Every row comes from one small tree of marks. Brackets hold a mark, then the marks that hang from it, in alphabetical order. Every link used is in the known rows. Which tree was each row made from?
Known rows:
(Y C (D (K T)) F): [  4  15   0   2  -7   6 -11   9  10  -1  16  -6   2   1   4  -5  -1   0
 -11  -6   5  -1  21 -26   2  -2   0   7   5  -7 -10   8   8   9 -14 -13
   0 -21   7   2 -13  11  -1  -8   2   6  -1   8]
(F K): [  0   6  -5   8  -4   9  -6   3   9  -1   9  -2   2  -2   2   5  -3   4
  -4  -7   0  -6   6 -15  -2  -2   7  -1  -5  -7  -5   7   7  -2   0  -2
   1 -10   9   3 -11   3 -11 -11   5   7  10  -6]
(R C (F K L) (T S)): [  1  -1 -17  12   1  11 -12   4   6  -1  17  -7   2  12   9   8 -24 -10
  -3  -8   5  -1  14 -17  -1  -2   1   8  -8  -5  -6   7  13   0  33   2
   2 -13  10   8  -1  11  -9  -6  -2  14  16 -12]
(K (D (R C) Y)): [ -3  12  -3   3   4  12  -8   2  13   0   9  -7   3  10   9  13   2   1
   4 -12  -1  -3   6 -15  -6   7  -3  -3  -2 -11  -6   9  14   7  15   1
  -4  -3   7   1  13   2  -4  -4   1  13   5   3]
(N (L (F S))): [  1   3  -4   6  -3   8   0  11   8  -2  18  -2   8   9   8   1   7   7
  -3  -6  -2  -6   3 -15   0  -7  -2  -5  -8  -1  -2   7   7  12  12  -1
  -3 -13   5  -2  -2   0 -11  -8  11  11  12  -2]
(Y C): [  1   8   1   5  -5   7  -6   3  13  -3   8  -6   1  -1   5   2  -3  -2
  -8  -4   1  -1   8 -17   6  -3  -3  -1  -6  -7  -9   8   3   0   7   1
   0 -12   3   1  -7   6  -2 -14   6   9   3  -6]
(E N): [ -3   4   3   7  -1   6   3  10  11   1   1  -8   4  -2  -6   9   4   4
  -4  -4  -2  -2   8 -12  -2   2   2  -8 -11  -5  -9   6   8  -5   7 -10
   0  -1   5   0  -9  -3  -6   2   5   5  13  -7]
(N (E D) (L (F S))): [  2   1 -11   6  -3   8  -9  14   7  -2  14  -9   6  18   5  -3  13   8
   2  -9  -1  -7   7 -18  -4 -12  -7  -5  -6   1  -6   7  11   9  16  -2
  -6 -16   9  -3  -4  -8 -13  -2  11  11   6  -8]
(T (K D) (S F)): [ -3  11 -18   6  -3  15 -10   2  15 -11   5  -6   6  14   4  11   2   4
  -2 -14  -5  -2  13  -4  -5  12  10   8  -3  -7  -6   5  12  -1   6  12
   2 -10   7   0  -5   0 -20   1  -1  16  11  -5]
(D K L): [ -3   9  -1   2  -6   4   7   3   7  -4  14  -2   0  -6  -4   3   4   4
   1  -8   3  -2  13  -5  -5   3   2  -2  -6  -4  -5  10  10   8  15   4
   0 -12   8  -1  -3  -3 -24   2   6   9   9  -5]
(Y (F (K (D R)) L)): [  2   8 -11   7  -4   7 -16   7   9   1  21  -6   4   1   5   2  -5   2
  -2 -12   3  -8  13 -23  -8   2   2   1   0  -9  -6   7  10   1  -9  -8
  -1  -5  10   3  -4   7   5 -11   2   7   8   8]
(R C): [ -2   8  -3   8  -1   5  -4   3  14  -1   4  -5   5   4   6   8  -7  -2
  -3  -5   1  -2   4 -15   3  -1  -3   0  -8 -10  -7  10   7   4  20  -5
  -1 -11   6   2   5   1  -6 -11   2  11   8 -14]
(Y (D L) F): [  1  10   0   4  -8  -1  -8  14   9   2  12  -8   7  -8  11  -3  -2   7
  -7  -5   4  -3  19 -20  -1   4  -2   2   1  -7  -4  11   9   5  -9 -14
   0 -11   8   2  -2   7  -3 -12   4   3   5  12]
(C (K D) Y): [  2  15  -5   7  -1  17  -1   3  12  -9   7  -3   3  13   5   2   2   8
   0   0  -5  -5   5 -17  -9   6   3 -10  -2   1  -2   6  15  -2  22  -1
  -6 -10   6   2  -6  10   3  -3  -9  10  19  -6]
(D K L (R F)): [ -4  11   1   1  -4   2   2   6   3   0  19  -6   2  -7  -2  11  -1  -1
   4  -7   4   1  24  -5  -7  11   2   2  -3  -4  -8  12  11  10  16   8
  -3  -8   8  -1  -7 -10 -18   5   8   8  10  -4]
(D K): [ -2  10  -1   4  -4   7   2   1  11  -6   9  -1   2   1  -9   5   5   2
   1  -5   0  -3   8  -9  -6  -1   5  -2  -5  -9  -9   9   8   9  11  -1
   2 -13   7   1  -9  -1 -15   2   6   9   8 -12]
(N E L): [  2   4  -1   5  -6   4 -12  10   8  -4   9  -4   8  10   1   2   1   8
   0  -9   3  -4   3 -15   4  -6  -7  -3  -4   0  -6  11   9   9  27 -11
  -6 -20  11  -3  -9  -7  -2  -5   4  15   8 -10]
(D K (L F) (R C) Y): [ -6  13  -5  -4   1  10   9   1   3   2  19  -6   5  -6   3  16  -1   2
   5 -10   4  -3  17  -6  -5   3  -2  -1   3  -7  -5  11  19   9  18  10
 -13  -9   4  -1  16  -8 -31   9   9  15   9   0]
(J (C K (Y D))): [  2  13   3   9  -5  15  -6   6  12  -3   4  -8   1   1   9   3  -9   3
  -7   2   0  -1  10 -14  -1   0   1  -5  -1  -5  -1   7  11   1  18  -6
  -6 -19   1   3  -8   5   2   5  -1   8  11  -5]
(T (S (F (K D) L))): [ -4   7 -16   7  -4  14 -11   2  12  -7  13  -2   2   7   2   7  -6   4
  -4 -13  -4  -5  12 -11  -5   1   6   4  -3  -4  -2   5  11   0   7   7
  -1  -8   5   2  -4  -2 -11  -1   0  13  14   0]
(T (K D) S): [ -1   9 -14   5  -1  12 -10   1  17 -13   3  -7   6  11   5  10   1   0
   0 -11  -3  -4  10  -3  -9  14  11   4  -1 -11  -8   6   8   2   9  13
   1  -9   7   0  -7   5 -17  -2   0  17  10  -7]
(E D N): [ -2   3   2   8   0   9   3  12  13   5  -2 -12  -2   8  -8   5  10   3
   2  -8  -4  -3  15 -15  -8  -3   0 -10 -14  -5  -9   3  12  -5   1  -6
   4   5   7   2 -10  -5 -14   2  10   0   8  -8]
(S (F K L)): [ -2   9 -10  11  -7  12  -9   2   6   0  17  -3   2   1  -5   5  -3   6
  -6 -13  -2  -4  11 -19   3  -7   3   2  -9  -2  -2   5  13  -5  -2  -2
   3 -11   7   3  -3  -5 -12  -1   4   8  14  -2]
(T K (S F)): [ -4  11 -14   6  -5  10  -6   1  13 -11   3  -5   8   6  -1  12  -3   3
  -5  -9  -4  -2  13  -2  -1   7  10   9  -2  -7  -6   5   8  -4   5  11
   0 -13   5   0  -8  -3 -23   0   2  16  14 -12]
(S (F K)): [ -3  10  -9   9  -6  11  -6   4   6   0  11  -2   3   4  -2   6  -1   8
  -7  -9  -4  -3   9 -16   3  -6   4   3  -8  -3  -2   6  12  -4  -1  -5
   3 -10   7   3  -6  -4 -13  -7   4   7  11  -4]
(T (K (D R (Y C))) S): [ -2  12 -11   2   0  15 -11  -1  16 -11   5  -7   6   7   8  15  -1  -2
   0 -12  -1  -3  14  -4  -6  15   8   5   4 -11  -9   6  10  -1   8  16
  -5  -9   5   0  -3   4 -19  -1   2  19   8  -4]
(L F): [ -2   5  -7   6  -3   7   3   8  11  -4   9  -9   7   3   3   3   8   5
  -5   3  -4  -3   2 -12  -5  -6   3  -6  -6  -7  -4   5   9   6   4   1
   4  -6   3   0   0   0  -4  -3   9   5   8  -5]
(N (E (D K)) L): [  3   5  -2   5  -4   8 -10  10   9  -3  10  -6   2  17  -5   0   8   6
   6 -13   3  -5  10 -15  -2  -9  -7  -4  -6  -1  -7   9  12  12  23  -8
  -4 -18  13  -1 -12  -9 -14   0   8  12   4 -12]
(D (Y C F)): [  2  11  -1   0  -4   7  -3   5   7  -3   9  -7   4   0   9   8  -4   4
  -6  -3   1  -4   7 -20   2  -7  -7   0   2 -11  -9   8  12   2   7   0
  -8  -7   4   3   2   9  -3 -17   8  12   6   4]
(J (D K L Y)): [ -2   8  -3   3  -3   7   1   6   8  -3   9  -7   0   3   5  10   3   3
   0 -13   2  -5  14  -5  -8   0  -6   0  -7 -10  -8  10  18  15  13   6
  -1 -15   8   2  -1  -1 -17  -4  11  15  13   6]
(D (R C)): [ -5  11   1   4   1   5  -7   2  12   2   7  -5   8  -1   3  13  -8  -5
   0  -5   1  -2  10 -10   1   6  -2   0  -3  -8  -7  11   4   3  11  -3
  -3  -9   4   0   4  -5  -4  -5   2   9   7 -12]
(D (R (T K))): [ -4   9   2   5   1   5  -5   2  10  -1   7  -5   8   1  -2  10  -3  -5
   1  -5   1  -2  10  -5   0   5   4   2  -3  -3  -7   8   4  -3   6  -3
   6 -11   7   0  -1   2 -10  -1   0   7   8 -11]
(N (E (D R)) L): [  1   5  -1   4  -3   6 -14  11   9   0   9  -6   5  15   0   2   4   4
   6 -12   2  -5  11 -14   0  -6  -9  -4  -5   0  -6  10  10   7  20  -8
  -5 -15  12  -2  -8 -11  -7  -3   7  10   4 -11]
(T (S (F (K (D R)) L))): [ -5   9 -15   6  -3  14 -13   1  12  -6  14  -2   3   6   2  10  -8   3
  -3 -14  -3  -5  15 -10  -4   4   6   5  -2  -3  -2   5  10  -1   4   6
  -2  -7   4   2  -4  -3 -11   1   0  13  14   0]
(F (K (D R) T) L S): [  1   6 -13  11   3  13 -19   2   5  -1  29  -3   1   6   1   6   6   0
   0 -17   0 -10  11 -21 -14   3   8   2  -4   3  -7   4   5  -1 -13   7
  -2 -16   7   0   2   1 -10   8  -1  13  15   8]
(C (J D) Y): [ -2  11  -6   8  -4   8  -2   6  11 -13   2  -3   7   6  12   3  -8   2
  -2  -2  -1  -4   3 -10 -14  -1  -5  -4  -8  -4 -10   8  14  -7  15   3
  -6 -12   5   4  -1  -2  13  -1  -1   9  22  -5]
(Y (C K) (D (L F))): [  2  11  -1   5  -9  11  -5   9  10   0  14  -6   1  -9  12  -5  -3   4
 -11  -4   4  -1  22 -24   6   5   1  -3   0   0  -3   8   7   0  -2  -1
  -3 -19   4   0  -8  11 -11 -10   4   7   5   3]
(K (D L)): [ -1   7  -4   5  -2   9  -5   6  12  -3  12  -7  -1   6  10   2   9   6
   2 -10  -1  -3   7 -12  -8   7   0  -6  -8  -6  -3   8  12   7  13   2
   3  -4   9   0   5   4  -6  -6   1   8   4   8]
(S (F L)): [ -3  10  -5   9  -6   8  -7   3   9  -2  13  -5   3   3  -6   5   0   5
  -5 -10  -3  -2   9 -16   3  -7  -1   0 -11  -2  -3   6  12  -1   4  -2
   4  -9   5   2   2  -6  -6   1   4   8  13  -3]

Write each row's tree:
[ -4  14   3   0   0   7   3   1   4  -3  13  -5   3  -1  -5  20  -1   0
   4  -5   1  -1  16  -9  -9   3   1   1   3 -11 -11  10  16  10  18   8
  -8  -7   6   2  -3  -7 -15   7  11  13  12  -6] : (D K (R F) Y)
[  3   4  -2   6  -4   7 -12  11  10  -2   7  -7   3  16   0  -1   6   7
   4 -11   2  -5   8 -16   0 -10  -9  -5  -7   0  -6   9  11   9  23  -8
  -3 -16  13  -1  -9  -9  -9  -5   7  11   5 -11] : (N (E D) L)
[ -2   5 -10   3  -2   9   7   7   0  -2  17  -6   3  -7  12   8   6  11
  -3  -7   0  -8   8 -12  -5  -4   0  -4  -2  -4  -3   7  15   0   7  13
  -9  -7   4   0  12  -1 -28  -4  12  13  14  10] : (D (L (F K S)) Y)
[  1  12 -10   7  -3  13  -2   5  10  -4  13  -4   2   7   6   8   4  10
  -1  -5  -3  -7   8 -21 -11   7   4  -4   1  -4  -4   8  11   3  11   0
  -6  -8   7   1  -2  11  -3 -10  -5  13  14  -3] : (C (K (D (Y (F S)))))
[ -4   9  -5   3   0   9   2   6  10   4  13  -9  -1   6   0   3   6  -2
   7 -10   1  -2  21 -10 -10   0  -1  -3  -6  -6  -5   8  13   8   5   7
   1  -4   7   0   2  -7 -26   3  11   4   2  -8] : (E (D K (L F) (R C)))
[ -2  12  -4   1   2  10  -9   5  11  -1  12  -7   4   8   9  11   5   4
   3 -10  -2  -4   8 -15 -10   6  -2  -2   2 -10  -6   8  15   7   5  -2
  -3   0   7   1   8   4   2  -7   2  10   4  10] : (K (D R (Y F)))
[ -2   6 -19  10   0  15  -3   1  12  -6   9   0   3  14  12   5 -19  -4
   1  -6   2  -3   6 -15 -10   6   5   4  -4   0  -3   8   8  -5  34  -1
  -1 -13   8   4   7  13  -4  -6 -17  15  14 -19] : (R (C J (K D)) (T S))
[  1   6   0   3  -2   7 -12  10   8   0   8  -7   4  14   0   6   4   6
   6 -13   2  -5   9 -15  -1  -8 -10  -5  -2  -1  -6   9  14   8  23  -6
  -8 -14  12  -1  -4 -11  -9  -3   9  13   6  -8] : (N (E (D R Y)) L)
[ -2   4  -8   5  -5   7   3   8   5  -1  15  -7   3  -7   8   1   3   7
  -4  -4   0  -4   9 -10  -4  -1   3  -5  -7  -3  -1   7  11   1   5   4
   0  -7   5  -1   1  -1 -17  -6   8   6   9   2] : (D (L (F K)))
[ -1  11   2   4  -3   8  -1   8  10  -6   5  -6   8   0   9  -3   2   6
  -5   0  -1  -3   8 -12   0  -1  -2  -8  -3  -1  -4   7  15  -2  10  -2
  -4 -12   3   2   1   3  -7   3   3   4  15   4] : (C (Y (D (L F))))
[  1  11  -4   6  -1  11  -5   2  13  -8   3  -9   4   7   3  11   8   4
   1 -10  -1  -3   6 -10  -6   8   6  -1  -4 -13  -9   7  13   1   7   7
   2  -9   9   1   1   5 -17  -2   5  14   8  -4] : (T (K (D Y)))
[ -2  12   2   3  -1  10  -4   7   8  -3   8  -5   9  -3   9  -1  -1   4
  -4  -3   0  -3  13 -12   0   2   0  -6   0   0  -3   7  14  -4   4  -2
  -6 -12   5   2   0   1  -8   4   4   3  15   4] : (C (Y (D (L (F K)) R)))
[ -3   1  -2   6   0   9   8  16   9   6   4 -14  -3   3  -3   2  13   5
   2  -8  -3  -2  18 -12  -9  -2   0 -12 -15  -2  -5   3  15  -4   1  -1
   3   7   6   0  -4  -6 -20   4  12  -1   8  -1] : (E (D (L F)) N)
[ -4   9  -2   3  -3   4  -4   6  10   1  12  -7   3   1   3   8   0  -3
   1 -13   3  -4  19  -2  -7   8  -4   2  -7  -7  -7  11  11  14   6   3
   1 -15   8  -1  -6  -4 -11  -2   9  11  11   1] : (J (D K L R))
[ -3   6  -4   4   1   9  -1   8   8   3  12 -10  -2   5   1   4   8   2
   4  -8  -2  -4  18 -10 -11  -2   2  -5  -6  -1  -1   4  12   2  -5   6
   5  -3   6   1  -1  -8 -18   0   9   1   3   0] : (E (D (L (F (K T))) R))
[  1  13  -5   7  -3  15  -1   3  11  -5   9  -4   0   7   3   9   3   9
   0  -5  -3  -5   6 -19 -10   6   5  -7  -1  -4  -2   7  12   4  17   0
  -3  -8   8   1  -3   8  -4  -8  -4  12  13  -6] : (C (K (D Y)))
[ -4  13   4   1  -3   6  -5   5   9  -2  12  -3   4  -7  -3   5   1   1
  -2  -9   3  -1  22  -8  -5   9   6   3   3  -1  -4  10   8   9  -2  -3
   1 -18   7   0  -6  -5 -17  12   1   7   7   3] : (Y (D (K (T S)) L R))
[  3  10 -10   5  -9   3 -10  11  10  -4  14  -7   4   1  17   0 -13  -1
  -9  -5   5  -3  14 -23  -4  -1  -6   6  -2 -10 -12   9   6  -2  -4  -4
  -5 -11   6   2  -7   9  15 -22   3  10   5   2] : (Y (C (J D)) F)
[ -3  11  -5   2   0   6  -9   4   3   1  19  -4   8  -6   5  15  -5   2
   0 -10   2  -9  13 -17  -6   0  -2   3   6  -8  -9   9  10  -2  -7   2
 -12  -6   5   1   7   0  -8  -4   8  13  14   6] : (D R (Y (F K L S)))
[  0   6  -8   4  -4   4  -7  10   7  -4   5 -13   2   6   2   3   6   7
   3  -6   1  -5  10 -14  -6  -7  -9  -3  -2  -5  -9   8  15   1  14  -3
  -5 -10  10   0   1  -7 -10  -4   6  10   4  -5] : (N (E (D L (Y F))))
[ -3   2   2   7  -1   7   6  13  10   6   2 -12  -4   2  -4   4  10   4
   3 -10  -2  -2  19 -12  -8   0  -2 -10 -15  -3  -6   4  13  -5   4  -4
   3   6   8   1  -6  -7 -20   2  10   0   8  -3] : (E (D L) N)
[  2   5  -9  11  -3  14 -16   2  11  -1  20  -4  -2   2   1   2  -2   1
   0 -16   2  -8   8 -21  -7   1   6  -5  -7  -7  -5   6  12  -1  -1   0
   3  -8  10   3  -2   6  -5  -1   3  10  11   4] : (F (K D) L)
[ -4   2   1   6   1   5   3  15   6   8   8 -14  -2   1  -2   9   7   1
   4 -10  -1  -1  26 -12 -11   7  -1  -6 -12  -1  -9   6  11  -5   3   2
  -2   7   7  -1  -7 -10 -19   5  12   1  10  -3] : (E (D L (R (F S))) N)
[  1  10  -1   5  -1  14  -5   5  10  -2   7 -13  -4  12   6  14  -2  -2
  -4  -8   2  -3  11  -3  -9  -7  -4   3  -5 -15  -7   7  19  20  14   2
   0 -22   2   3  -5  -3  -4   8  10  15   7   6] : (J C (D (K T) Y))
[ -3   6  -9   3  -4   6  10   7   4  -4  20  -4   2  -4   1   1  12   5
   0  -5   0  -4  13  -7  -8   1   5  -3  -5  -2  -6   8   9   9   8  10
  -3 -12   5  -3   1  -3 -29   6  10  10  11  -1] : (D K (L (F S)))
[ -1   5  -6  10   1   8  -4   0  11   0   3  -6   7  10   3   6  -9  -8
  -2  -6   4  -1   4 -10   6  -1   2   4 -10  -6  -7   8   7  -3  23  -6
   7 -18   9   4   7  12 -18  -8  -4  12   8 -19] : (R C (T K))
[ -4  11   6   4  -2   6  -7   4  11   1   8  -2   6  -4  -4   3   0  -2
  -1  -7   3  -2  18 -13  -1   4   5   1   0  -4  -6  10   6   5  -1 -11
   5 -17   8   2  -6   4 -13   7   3   4   5  -3] : (Y (D K (R T)))
[ -3  12 -18   4  -2  17  -8   1  13 -12   5  -6   5  13   5  14   2   5
  -1 -14  -5  -2  12  -5  -5   9   8   7   0  -9  -6   5  15  -1   9  14
  -1  -9   6   1  -1   0 -24   2   1  19  12  -2] : (T (K (D Y)) (S F))
[  2   3  -7   4  -5   6  -8  13   7  -4  13  -7   9  12   4   1   6   9
  -1  -6   1  -4   2 -15   2  -9  -6  -6  -4   0  -5   9  12  10  23  -8
  -6 -19   9  -3  -5  -8  -3  -2   7  13   8  -8] : (N E (L F))
[  2   6  -8  11   3   8  -2   5   5  -5   5 -11   7  18  10   7 -12  -8
  -3   0   3   4   8 -13   4  -1  -2   5 -10  -5 -10   8  17  -3  39  -1
   2 -15   9   7   2  12 -10  -6  -3  11  16 -17] : (R (C Y) F (T K))
[ -1   6  -7   6  -3   6  -8   6  11  -5   3 -10   1  10  -7   1   9   3
   4  -6   0  -4  10 -13  -7  -6  -3  -3  -4  -6 -11   8  11   4  14  -4
   0 -14  10  -1  -8  -8 -11   4   5   8   3 -15] : (N (E (D K)))
[  0  14   5   3  -2   9   0   5   9  -8   6  -3   5   3   1  -2   3   5
  -3  -2   0  -2  10 -11  -3  -1  -1  -5  -2   1  -5   7  15   2  11  -3
  -2 -17   5   3  -3   1 -10   9   0   6  15   2] : (C (Y (D (K T) L)))
[  2   4  -4   6  -4  11  -2  10   8   0  17  -1   6   7   6   2   2   7
  -4  -7   0  -6   4 -16   1  -8   1  -5  -7  -3   0   6  11  11  11  -4
   0 -12   8   1  -8   0 -10 -11  10   9  10  -2] : (N (L (F K)))
[  2  12  -7   7  -7  11  -3   5  10  -6  13  -4  -2   0   9   4 -10   1
  -8  -5   3  -2  13 -18  -7   4   0   1  -4   1  -7   8   7  -4   8   5
  -3 -19   5   1 -11   3   5 -11  -5  13  11  -7] : (Y (C (J (D L)) (K T)))
[ -5  10  -2   3   2   8  -2  -2   9   2  12  -1   5   5  -5   9  -6  -9
   4  -8   4  -1  13  -7  -1   3   3   4  -2  -5  -8  11   6   7  18  -5
   1 -15   8   1   2   1 -16   4  -1  10   7 -16] : (D K (R C T))
[  1   9  -4   9  -6   0 -15  12   9   0  19  -6   9  -5   6  -4   0   3
  -7  -8   2  -7  17 -28  -3   1  -1   4   1  -6  -9   9   3   2 -18 -10
  -2 -14   6   2   1   9  -1  -4   5   7  11  10] : (Y D (F L S))
[  0   5 -14  12   0  12 -19   2   7   0  27  -2   2   1   5   4   2   0
   1 -19   1 -12  13 -23 -11   6   7   0  -4  -3  -8   6   4  -4 -10   9
  -6 -11   7   0   3   5 -14   3   4  13  15   6] : (F (K (D R)) L S)
